Each row was made from one small tree. The marks that hang from a mark follow it in brackets, in the order of their numbers. Every link used is in the known rows. Write each row's tree.
Known rows
Z766(Z108 Z277(Z39)): [ 3.00 -2.91  0.06 -1.86 -3.19 -1.05  1.74 -1.97 -1.26  1.62 -1.27 -1.48
 -2.73  1.56  1.38 -1.87  2.82 -4.89  0.58 -0.97  2.46 -2.77]
Z868(Z39(Z572 Z776)): [ 1.28  4.48  1.88 -1.16 -0.23  1.70  0.91  3.42 -0.88 -3.47  1.15 -0.73
  1.37 -2.38  2.74  1.80  0.30  3.78  2.07  1.30  0.88  0.81]
Z39(Z108(Z766) Z277 Z572): [-0.55  1.97 -1.51  0.68  5.46 -0.50 -1.30  3.25  2.63  1.29  1.35 -0.55
  0.83  0.40 -2.36 -3.18 -0.36  0.92 -2.00  0.36 -1.72  2.57]
Z39(Z277): [-0.54 -4.27 -0.45 -1.24 -1.75  1.07 -1.69 -2.32  2.57  2.16  0.00  0.14
 -1.33 -0.09 -1.28 -1.17  3.11  2.16 -0.33  4.04  0.83  0.04]
Z766(Z277(Z39)): [ 1.83 -4.00  0.40  0.26 -1.64 -1.22  1.29 -3.29 -0.10  2.48  0.06  0.18
 -0.35  0.94 -0.72 -1.19  3.17 -2.67  0.47 -1.68 -0.10 -3.77]
Z776(Z766(Z108)): [-1.85  0.14 -3.24 -0.24 -4.14 -0.72  2.06 -1.47 -1.34  0.67 -2.72  0.86
 -4.86  0.71  0.52  0.05  1.07  0.44  0.14 -0.58  3.16 -2.59]
Z766(Z108 Z277): [ 0.99 -2.16 -0.61 -1.41 -4.62 -0.27  0.13 -1.69 -3.24  2.37 -2.74  0.26
 -1.93  1.29  1.90 -0.78  1.14 -5.14 -0.64  0.57  0.93 -0.91]
Z108(Z39(Z277)): [-1.75 -6.49  2.02 -1.46 -3.01  4.08 -2.35 -3.50  3.33  0.25  1.01 -0.01
 -0.69 -0.84 -1.49  1.10  2.00  3.32  0.58  4.52  1.51  0.31]
Z277(Z39(Z572)): [ 2.75 -1.33  1.19 -0.86  1.23  0.91  3.18  0.89  0.65  1.10  1.69 -0.12
 -0.80 -1.32 -1.57 -3.31  2.24  5.60 -0.35 -0.20  0.56 -0.53]
Z766(Z277): [-0.21 -2.96 -0.38  1.06 -3.10 -0.50 -0.05 -2.73 -2.25  2.90 -1.36  1.73
  0.67  0.72 -0.46 -0.30  1.24 -2.85 -0.56 -0.15 -1.67 -1.95]
Z39(Z108(Z766) Z277 Z776): [-1.19  2.43 -2.56 -1.83  4.56 -3.60 -7.22  1.26  2.56 -1.43  2.22 -1.71
  1.48  1.46  1.59  1.63  0.34 -1.15  0.49  1.23 -1.06  2.39]
Z108(Z766): [-1.77 -0.54 -2.84 -0.18  0.10 -2.51 -2.92 -0.80 -0.40 -0.45  1.36  1.07
 -1.86  1.34 -0.28 -1.85  1.96  2.12  0.54 -1.84 -0.59  1.97]
Z868(Z39): [-1.07 -0.91  0.94 -0.48 -2.84  2.52  0.07  0.56  1.00 -0.44 -0.10 -0.28
 -1.10 -1.05  1.99  0.58  3.45  3.08  1.25  0.09  1.52 -3.74]
Z868(Z766(Z277(Z39(Z776)))): [ 4.21 -0.70 -0.70 -0.67 -1.45 -5.56  1.19 -5.70 -0.57  1.13 -0.73  0.87
  0.81 -0.09 -0.08 -1.15  2.27 -3.61  3.64 -1.67 -1.48 -2.35]
Z226(Z766(Z108 Z277)): [-0.10 -4.43 -0.72 -1.59 -4.71 -2.29  1.49 -2.87 -1.85  3.27 -5.41  0.76
 -2.05  0.68  3.15 -2.14  1.52 -4.90 -1.73  0.33 -0.48  0.91]
Z766(Z108(Z39(Z277 Z572 Z776))): [ 2.04 -0.21  2.65 -4.09 -1.91  3.23 -1.38  0.35  0.70 -3.40  0.94 -2.15
 -0.76 -1.14  1.79  1.66 -1.25  1.52  1.32  6.22  3.32  5.87]
Z226(Z766(Z108 Z277(Z39))): [ 2.17 -5.05  0.07 -2.10 -3.24 -2.96  3.10 -3.15 -0.04  2.87 -3.78 -0.86
 -3.08  0.82  3.00 -2.71  3.08 -4.83 -0.64 -1.08  0.94 -1.05]
Z39(Z108 Z572 Z776(Z766)): [-1.71  5.78 -1.49  2.04  3.63 -1.43  1.13  2.66 -1.19 -0.63 -0.13  1.36
  2.23 -1.28 -0.03  2.90 -3.04  3.23 -1.14 -1.44 -1.47 -1.78]
Z39(Z108): [-2.24 -1.70  0.13 -0.51  1.42  0.79 -2.40  1.22  0.77  2.89 -0.15  0.41
  1.00 -0.45  1.50  0.51  0.93  3.29 -2.91 -0.19 -1.58 -3.99]
Z776(Z39(Z277 Z572) Z766): [-0.60 -0.96 -0.08  3.47 -0.47  3.92  2.40  0.33  2.77  1.14  0.86  1.09
 -0.56 -0.58 -6.02 -1.23 -2.11  2.61 -1.24  2.64  0.80  1.44]
Z776(Z766(Z277)): [-2.30 -1.06 -2.74  4.15 -3.37 -1.94  2.80 -4.48 -2.30  2.48 -2.63  3.02
 -0.82  1.13 -2.78  1.13  0.36 -3.97  0.43 -2.64 -0.94 -4.19]
Z277(Z39(Z108(Z766) Z572)): [ 1.09  2.48 -0.84  0.27  6.68 -1.68  0.46  3.99  1.55  0.22  2.75 -1.18
  0.30  0.29 -1.05 -3.47  0.65  2.93 -1.19 -4.22 -1.18 -0.55]

Write each row's tree
[-0.76 -1.42 -1.13  2.96 -5.12  1.49  0.90 -1.38 -2.45  1.42 -2.25  0.76
 -2.24  2.26 -1.42  0.68 -2.03 -6.65 -0.76 -1.25  1.59 -2.14] -> Z776(Z39 Z766(Z108 Z277))
[-1.91  3.55 -2.31 -1.49  4.41 -4.12 -6.60  2.02 -0.33 -2.10  2.00 -0.59
  1.75  1.35  3.06  2.21 -0.44  0.54 -0.04 -1.93 -1.94  1.06] -> Z39(Z108(Z766) Z776)
[-1.99  2.93 -0.78  2.54  1.59 -1.00 -1.53  2.13 -0.21  0.01 -0.55 -0.93
  1.48  1.70  1.46  0.60  1.13 -6.37  0.66 -4.88 -1.71 -4.54] -> Z868(Z39(Z108(Z766(Z277))))
[ 1.69  3.10  1.61  3.07  0.84  0.70  5.58  1.19 -0.60  3.66 -3.51  1.20
  2.74 -2.28 -1.04 -2.95 -0.44 -3.53 -0.23 -2.81 -3.29 -5.95] -> Z868(Z39(Z108 Z572) Z766(Z277))
[ 0.27  2.18  0.98  1.09  0.61 -1.29 -1.98 -0.92 -3.78 -4.25  1.87  0.75
  2.84  0.73 -0.55  1.85 -3.16 -3.03  2.57 -1.36 -1.96  5.95] -> Z108(Z39(Z572 Z776) Z766(Z277))
[ 2.87  1.61 -1.19  2.12 -1.99 -1.26  7.84 -1.05 -2.45  1.10 -2.36 -0.07
 -3.14  0.96 -1.88 -2.25 -0.02 -4.58  0.81 -3.08  2.35 -2.69] -> Z776(Z766(Z108 Z277(Z39(Z572))))
[ 0.93  0.44  0.77 -2.97  3.62 -1.78 -3.53  1.09  1.86 -0.57  2.40 -1.69
  1.68 -0.36  3.52  2.54  1.61  3.09 -0.42 -0.73 -0.14 -3.55] -> Z277(Z39(Z108 Z776))
[ 3.56  1.61  0.98 -2.35  2.11 -1.22  0.90  1.06 -0.14 -1.95  2.79 -0.93
  0.89 -1.55  0.90 -0.24  0.96  5.23  1.24  0.51  0.64  1.77] -> Z277(Z39(Z572 Z776))
[-2.37  1.19  0.60  4.22  2.55  3.63  1.44  4.00  0.52  1.92  0.59  1.35
  1.92 -0.94 -3.59  0.23 -3.98  3.37 -4.03 -1.65 -1.58 -2.56] -> Z776(Z39(Z108 Z572) Z766)
[ 1.70  3.58 -1.08  0.87  1.76 -2.32  3.87 -0.40 -0.18 -2.31  1.51  0.33
 -0.69 -1.03 -1.13  0.86  0.15  4.14  2.26 -1.68  1.36 -0.49] -> Z277(Z39(Z572 Z776(Z766)))
[-0.45 -4.60  1.75 -5.42 -3.75  0.03 -3.16 -3.12  2.84 -2.15 -1.76 -1.62
 -2.09 -0.61  4.80  2.16  0.96  0.29  0.94  5.87  2.70  5.30] -> Z226(Z766(Z108(Z39(Z277 Z776))))
[ 1.25 -2.11  2.66 -0.40 -4.04  3.73  2.59 -0.58 -3.48  0.11 -1.71  0.18
 -0.49 -0.23  0.01 -0.39 -1.92 -2.66 -0.49  1.03  0.87  1.62] -> Z766(Z108(Z39(Z572)) Z277)
[-1.72  0.22  0.51  4.12  2.87  4.36  1.00  2.91  3.40  2.24  0.73  0.11
  1.42 -0.60 -4.80 -0.05 -3.37  1.73 -3.40  1.69 -0.64 -1.66] -> Z776(Z39(Z108 Z277 Z572) Z766)
[ 2.51 -3.57  1.62  0.96  0.29 -2.20  5.93 -1.96  0.20  3.27 -2.04  1.20
  0.46 -1.11 -0.83 -4.03  1.46 -0.78 -1.47 -1.54 -2.15  0.74] -> Z226(Z766(Z277(Z39(Z572))))
[-0.55  4.21  0.18  1.00  4.71  1.61  0.14  5.17  3.53 -0.88  1.07 -2.16
  0.53 -0.27 -0.60 -1.93  0.97  0.07  0.14 -0.21  0.10 -0.20] -> Z868(Z39(Z108(Z766) Z277 Z572))
[-0.83 -1.04  0.30  0.38 -3.08  4.13  4.04 -1.41  1.28 -0.92 -1.45 -0.09
 -3.81 -0.68 -2.68 -0.15 -1.08  1.18  0.80  3.13  4.05  1.13] -> Z776(Z766(Z108(Z39(Z277 Z572))))
[ 0.50  4.96 -1.73 -0.89  6.32 -2.54 -3.97  3.50  1.51 -1.88  2.51 -1.43
  2.41  0.30  0.20 -0.33 -1.51  0.37 -0.23  1.50 -1.52  4.88] -> Z39(Z108(Z766) Z277 Z572 Z776)
[ 0.52  7.57 -0.94 -0.23 -2.35  0.49  4.27  2.85 -2.06 -4.63 -1.58 -1.16
 -2.49 -1.15  3.01  2.39 -0.82  0.32  2.95 -0.54  4.20 -0.72] -> Z868(Z39(Z572 Z776(Z766(Z108))))
[ 0.79 -1.28  3.07 -2.04 -0.32  3.37 -1.58 -0.87  1.42 -2.93  2.16 -0.46
  1.72 -1.97 -0.62  2.18 -1.01  4.02  1.51  5.63  0.94  4.93] -> Z108(Z39(Z277 Z572 Z776))
[ 0.39  3.69  0.76 -1.46  4.09 -0.23 -2.04  4.03 -1.03 -0.36  1.13 -0.01
  3.72 -1.54  2.34  1.66 -2.19  4.17 -2.06  0.96 -2.18  0.55] -> Z39(Z108 Z572 Z776)
[-1.23 -6.59  2.03 -1.71 -5.71  0.66  0.76 -4.12 -1.12  1.18 -4.36  0.71
 -1.57  0.17  2.97  0.27  0.23 -4.10 -0.92  0.67  0.05  1.03] -> Z226(Z766(Z108(Z39) Z277))
[-0.27  3.17 -1.31  2.93  4.38 -2.12  0.25  2.74 -2.59  1.81 -0.19  0.98
  2.79  1.39 -1.28 -2.15 -2.33 -4.05 -2.08 -3.82 -4.17  0.74] -> Z39(Z108(Z766(Z277)) Z572)
[-1.28  0.04 -0.05  3.95 -0.76  3.41  2.46  1.39 -0.27  0.57  0.50  2.17
 -0.28 -0.85 -4.47 -0.76 -2.89  4.10 -1.64 -0.40 -0.07  0.24] -> Z776(Z39(Z572) Z766)
[ 0.24  1.44  0.76 -1.39  1.94  0.29 -3.25 -0.21  1.33 -4.78  3.35 -0.81
  0.81 -0.08 -1.41  1.06 -1.43  1.78  2.91  2.85  0.38  7.99] -> Z108(Z39(Z277 Z572 Z776) Z766)
[-2.01  0.06 -0.15 -1.93 -0.23 -1.41 -6.18 -1.75 -0.64 -5.07  2.98  0.12
  0.29  0.81  1.60  3.48 -0.18  2.61  3.27 -0.50  0.05  4.08] -> Z108(Z39(Z776) Z766)
[-1.21 -0.01 -0.13  0.08 -1.19 -2.43 -4.98 -3.33 -2.61 -3.87  1.52  0.54
  1.70  1.83  0.92  3.69 -1.07 -4.40  3.46 -1.72 -1.38  3.66] -> Z108(Z39(Z776) Z766(Z277))
[ 0.01 -0.60  0.81 -0.24  3.48  2.53  0.34  2.73  2.67  3.16  0.03 -0.30
  1.89 -1.26 -1.44 -2.05 -0.49  3.07 -3.22  3.23 -1.03 -0.50] -> Z39(Z108 Z277 Z572)
[-4.03 -0.99 -0.41  3.49  0.59  2.63 -1.66  1.48  1.68  1.77  0.14  1.26
  0.83  0.24 -1.98  2.10 -2.16  1.73 -3.14 -1.93 -0.65 -5.23] -> Z776(Z39(Z108) Z766)
[ 0.69 -1.49  1.91 -2.90 -5.07  0.72 -2.98 -2.79 -3.29 -2.62 -1.01 -0.77
  0.02  0.98  3.91  4.31 -1.10 -4.98  1.96  1.79  1.50  1.35] -> Z766(Z108(Z39(Z776)) Z277)
[-0.58 -0.02 -1.46 -0.55  4.95 -2.66 -2.80  1.47  2.55  0.46  2.47 -1.38
 -0.74  1.51  0.47 -1.66  2.49  1.53 -0.52 -4.45 -0.54 -2.85] -> Z277(Z39(Z108(Z766)))
